Each row was made from one small tree. The marks that hang from a mark follow it in brackets, in alphabetical order. Every link used is in the known rows. Write each row's tree.
Known rows:
V[L]: [ 0.314 -0.143  1.974  0.024  0.442  0.220 -1.393 -0.301  0.248  0.011
  0.588 -0.113 -0.725 -0.540  1.347  0.417  0.185  0.796  0.432  0.437
 -0.144]
V[C[Q] L T]: [-0.292 -0.500  4.411  0.860  0.939  1.657 -1.802 -1.788  0.137  0.393
  2.316 -0.099 -2.798 -1.281  2.035 -0.030  0.728  1.225  0.972 -0.304
  0.362]
X[V[L]]: [-0.213 -0.012  3.655 -0.869  1.200  0.533 -0.575 -0.778 -0.424 -0.092
  0.391  0.277 -0.442 -0.166  0.247 -0.013 -0.006  1.236  0.358 -0.527
 -0.495]
Z[N X[V[C[Q]]]]: [-1.376  1.292  3.700 -1.987  3.395  2.254  0.344 -2.012 -1.050  0.354
  5.346 -0.212 -1.719 -0.816  1.320 -1.016 -1.070  1.212 -1.955 -1.753
  0.250]
X[V[C L] Z]: [-0.052  0.001  3.340 -0.851  1.073  1.438 -2.203 -1.282 -0.682  0.817
  0.492  0.631 -0.857 -0.466  0.296 -0.097  0.324  2.964 -0.843 -0.039
 -0.549]
Z[X[V[C]]]: [-1.080  0.844  1.505 -0.958  1.860  2.062 -0.925 -1.602 -0.599  0.109
  2.623  0.567 -1.110 -0.054 -0.458  0.053 -0.752  1.047 -0.652 -0.938
 -0.067]
Z[N X[V[L[Q]]]]: [-0.180  1.082  5.691 -2.300  2.918  0.952 -1.061 -1.052 -1.118 -0.487
  5.671 -0.317  0.466  0.158 -1.083 -0.569 -1.376  0.316 -0.750 -0.018
 -0.694]
K[X[Z[N]]]: [ 0.003  0.834  1.158 -1.437  1.367 -0.262 -0.287 -0.049 -0.337 -0.677
  4.009 -0.597  0.762 -0.367 -1.316 -0.643 -0.818  0.785 -3.201  0.592
 -0.429]
C[V[L T]]: [-0.228 -0.962  1.384  0.671  0.546  0.342 -1.847 -1.094  0.630 -0.925
  0.408 -0.642 -1.523 -0.264 -1.495  0.642  0.019  0.108  1.931  1.136
  0.145]
Z[N X[V[C L]]]: [-0.710  0.968  4.408 -1.966  3.309  2.414 -1.985 -2.403 -0.553  0.030
  6.761  0.100 -1.632 -0.810  0.965 -0.301 -1.069  1.264 -0.994 -0.989
 -0.201]
Z[N X[V[T]]]: [-0.629  0.542  4.199 -2.223  2.543  1.564  0.797 -1.680 -1.178 -1.307
  5.928 -0.073 -0.937  0.424 -1.367 -1.384 -1.874 -0.926 -1.327 -1.409
 -0.187]
K[X[V Z[N]]]: [-0.506  0.977  2.878 -2.268  2.104  0.115  0.578 -0.534 -1.104 -0.617
  3.706 -0.108  0.867  0.024 -2.423 -1.289 -0.982  1.183 -3.366 -0.265
 -0.783]
C[Q V[L]]: [-0.775 -0.240  1.159  0.296  1.178 -0.144 -1.021 -0.383  0.699  0.128
 -1.460 -1.304 -1.584 -1.175  1.194  0.912  0.191  1.701  0.842  0.886
  0.382]
Q[C]: [-0.743 -0.100  0.531  0.400 -0.380  0.345 -1.429 -0.272 -0.552 -0.059
 -2.461  0.436  0.009  0.304 -0.546  0.598 -0.386  0.292  0.529 -0.547
 -0.103]
X[V[C] Z]: [-0.407  0.138  1.219 -0.922  0.658  1.445 -1.091 -1.000 -0.961  0.982
 -0.189  0.827  0.045  0.063 -0.542 -0.615  0.173  2.126 -1.309 -0.436
 -0.377]
Q[C L]: [-1.307 -0.540  0.665 -0.054 -0.356  0.171 -2.434 -0.415 -0.457  0.034
  0.131  0.465  0.732  0.355 -1.207 -0.336 -1.118  0.434  0.259 -0.342
 -0.043]
K[X[V]]: [-0.881  0.853  2.237 -0.667  1.300 -0.023  0.748 -0.646 -0.541 -0.813
  1.848  0.167  0.278  0.072 -2.589 -0.148 -0.359  0.597 -0.882 -0.301
 -0.513]
V[C[Q] T]: [-0.557 -0.327  2.386  0.825  0.606  1.389 -0.529 -1.491 -0.118  0.425
  1.976  0.032 -1.876 -0.716  0.944 -0.415  0.483  0.479  0.630 -0.739
  0.535]
L[Q[C[V[T]]]]: [-1.063 -0.729  0.655  1.101 -0.446  0.033 -2.549 -0.854 -0.663 -0.678
 -2.198 -0.264  0.768  1.085 -5.205  0.691 -0.610 -0.658  2.604  0.901
 -0.106]
Q[C[V] L]: [-2.006 -0.773 -1.656  0.306 -0.142 -0.049 -3.089 -0.640 -0.003 -0.191
 -1.179 -0.239  0.539  0.363 -2.867  0.291 -1.183  0.590  1.140  0.457
  0.198]
C[Q V[L T]]: [-0.651 -0.842  2.763  0.662  0.992  0.231 -0.890 -0.985  0.471 -0.582
 -0.318 -1.136 -2.287 -0.908  0.425  0.488  0.115  0.905  1.480  0.643
  0.429]
Q[C[V[L]]]: [-1.085 -0.506  0.482  0.657  0.262  0.187 -3.154 -0.893  0.296 -0.168
 -3.125 -0.378 -0.997 -0.283 -1.219  1.591 -0.390  1.260  1.816  0.714
 -0.041]
C[Q[L]]: [-0.929 -0.264  1.301 -0.425  0.532 -0.110 -0.022  0.076 -0.062  0.419
  1.858 -0.476  0.422 -0.559  1.313 -1.284 -0.453  0.870 -0.621 -0.167
  0.391]

Write each row's tree:
[-1.052 -0.835  2.408  0.308  0.553  1.268 -1.528 -1.532 -0.175  0.466
  4.291  0.116 -1.111 -0.720  0.317 -1.277 -0.172  0.564  0.414 -0.435
  0.628]	V[C[Q[L]] T]
[-1.311 -0.921 -0.279  1.007 -0.195  0.429 -2.127 -1.182 -0.150 -0.876
 -2.497 -0.113 -0.895  0.578 -3.415  0.833 -0.706 -0.298  1.953  0.160
  0.185]	Q[C[V[T]]]
[-0.066  0.400  2.495 -2.411  1.396  0.577  0.657 -0.442 -1.427  0.186
  1.966  0.164  0.773  0.366 -0.744 -1.483 -0.867  1.080 -2.547 -0.908
 -0.623]	X[V Z[N]]
[ 0.000  0.777  5.046 -1.114  1.248 -0.483 -1.511  0.036 -1.027 -0.467
  1.102 -0.163  1.487  0.090 -3.060 -0.154 -0.191  2.165 -1.300  1.552
 -1.211]	K[X[V[L[Q]] Z]]
[-1.162 -0.245 -0.553  0.862 -0.276 -0.346 -2.564 -0.164 -0.519  0.056
 -3.369 -0.395  1.295  0.812 -4.307  1.105 -0.373  0.125  1.996  1.158
 -0.156]	L[Q[C[V]]]
[-0.168 -0.664  5.089  0.874 -0.265  0.467 -3.170 -0.814 -0.793 -0.544
 -0.513  0.349  0.151  0.478 -1.989  0.486 -0.305 -0.045  2.272  0.502
 -0.525]	V[L[Q[C]] T]
[ 0.224  0.217  4.337 -2.338  1.903  0.772 -0.669 -0.663 -1.006  0.068
  2.419 -0.051  0.050 -0.219  0.522 -1.145 -0.716  1.837 -2.229 -0.350
 -0.759]	X[V[L] Z[N]]
[-0.443  0.977  4.705 -2.437  3.147  1.372 -0.515 -1.398 -0.708 -0.708
  5.277 -0.280 -0.995 -0.353  0.822 -0.514 -1.493  0.762 -1.441 -0.880
 -0.412]	Z[N X[V[L]]]
[-1.010 -1.060  1.986  1.089  0.180  0.526 -3.331 -1.423  0.171 -0.862
 -2.015 -0.298 -1.510 -0.004 -2.192  1.122 -0.494  0.480  2.361  0.519
  0.051]	Q[C[V[L T]]]
[-0.896  0.574  3.815 -1.674  2.809  2.751 -0.680 -2.775 -1.039 -0.637
  7.370  0.507 -1.648  0.010 -1.471 -1.107 -1.293 -0.235 -0.897 -1.508
  0.028]	Z[N X[V[C T]]]
[-1.479 -1.049  0.587  0.281  0.588 -0.040 -0.761 -0.860  0.229 -0.387
  1.717 -0.954 -0.716 -0.291 -1.412 -1.046 -0.716  0.216  0.876  0.538
  0.695]	C[Q[L] V[T]]
[-1.985 -1.341 -0.073  0.599 -0.216  0.304 -3.009 -1.265 -0.158 -0.803
  0.041  0.017 -0.259  0.620 -3.861 -0.210 -1.345 -0.104  1.721  0.375
  0.285]	Q[C[V[T]] L]
[ 0.176 -0.676  3.167  0.852  0.547  1.609 -2.727 -1.902  0.274 -0.010
  3.325  0.422 -2.226 -0.694  0.478  0.039  0.572  0.438  1.449  0.119
  0.099]	V[C L T]
[-0.099 -0.303  5.575  0.099  1.063  1.536 -2.498 -2.006 -0.964  0.121
  3.524  0.719 -0.230  0.193 -2.544 -0.244  0.606  0.488  1.994  0.101
 -0.524]	X[V[C L[Q] T]]
[ 0.422 -0.499  4.056  1.034  0.271  1.155 -3.342 -1.571 -0.215  0.179
  3.616  0.341 -0.387 -0.192 -1.486  0.165  0.652  0.087  2.101  0.909
 -0.206]	V[C L[Q] T]
[ 0.336 -0.591  5.042 -1.046  0.658  0.813 -0.913 -0.861 -0.977 -0.543
  0.061  0.424 -1.094  0.245 -0.620 -0.861 -0.334  1.488 -0.589 -0.052
 -0.718]	X[V[L T] Z]
[-0.305  0.402  2.112 -1.916  1.727  1.652 -0.706 -1.490 -1.224  0.882
  3.353  0.582  0.303 -0.022 -0.777 -1.197 -0.320  1.551 -2.212 -0.830
 -0.376]	X[V[C] Z[N]]
[-1.145  0.317  6.756  0.087  2.321  1.456 -1.062 -2.390 -0.380 -0.373
  3.936  0.018 -2.494 -1.343 -0.793 -0.113  0.330  1.839  0.157 -0.610
 -0.078]	K[X[V[C[Q] L T]]]
[-0.790  1.036  2.671 -1.704  2.382  1.212 -0.919 -1.601 -0.968  0.038
  5.132  0.313  0.154 -0.421 -2.217 -0.949 -0.542  1.752 -3.023 -0.439
 -0.597]	K[X[V[C] Z[N]]]
[-0.222  0.885  4.934 -2.340  2.501  0.263 -0.695 -0.855 -0.843 -0.869
  4.441 -0.327  0.179 -0.548 -1.010 -0.710 -0.895  2.101 -2.873  0.095
 -0.961]	K[X[V[L] Z[N]]]
[-0.597  0.717  4.234 -0.638  1.814  0.058 -0.653 -0.893 -0.280 -0.829
  2.220 -0.017 -0.522 -0.566 -1.519  0.450 -0.164  1.346 -0.373  0.102
 -0.615]	K[X[V[L]]]
[-0.372  0.523  4.472 -2.000  2.015  0.440  0.548 -1.183 -1.271 -1.491
  4.741 -0.051  0.057  0.318 -3.256 -1.555 -1.253  0.401 -2.709 -0.482
 -0.698]	K[X[V[T] Z[N]]]
[-0.517  0.045  4.691 -1.669  2.074  2.005  0.181 -1.932 -1.573  0.505
  3.479  0.272 -1.277 -0.386  0.122 -1.860 -0.357  1.454 -1.973 -1.526
 -0.047]	X[V[C[Q] T] Z[N]]
[-0.660 -0.264  2.718 -0.079  0.763  1.917 -0.491 -2.137 -0.746  0.007
  2.427  1.010 -0.961  0.281 -2.211 -0.705  0.233  0.054  0.942 -1.219
 -0.051]	X[V[C T]]
[-1.279  0.226  3.328 -2.369  2.211  1.497 -0.633 -1.393 -1.323  1.242
  4.935  0.138  0.277 -0.605  0.502 -2.389 -0.955  2.413 -2.835 -1.081
 -0.078]	X[V[C[Q[L]]] Z[N]]
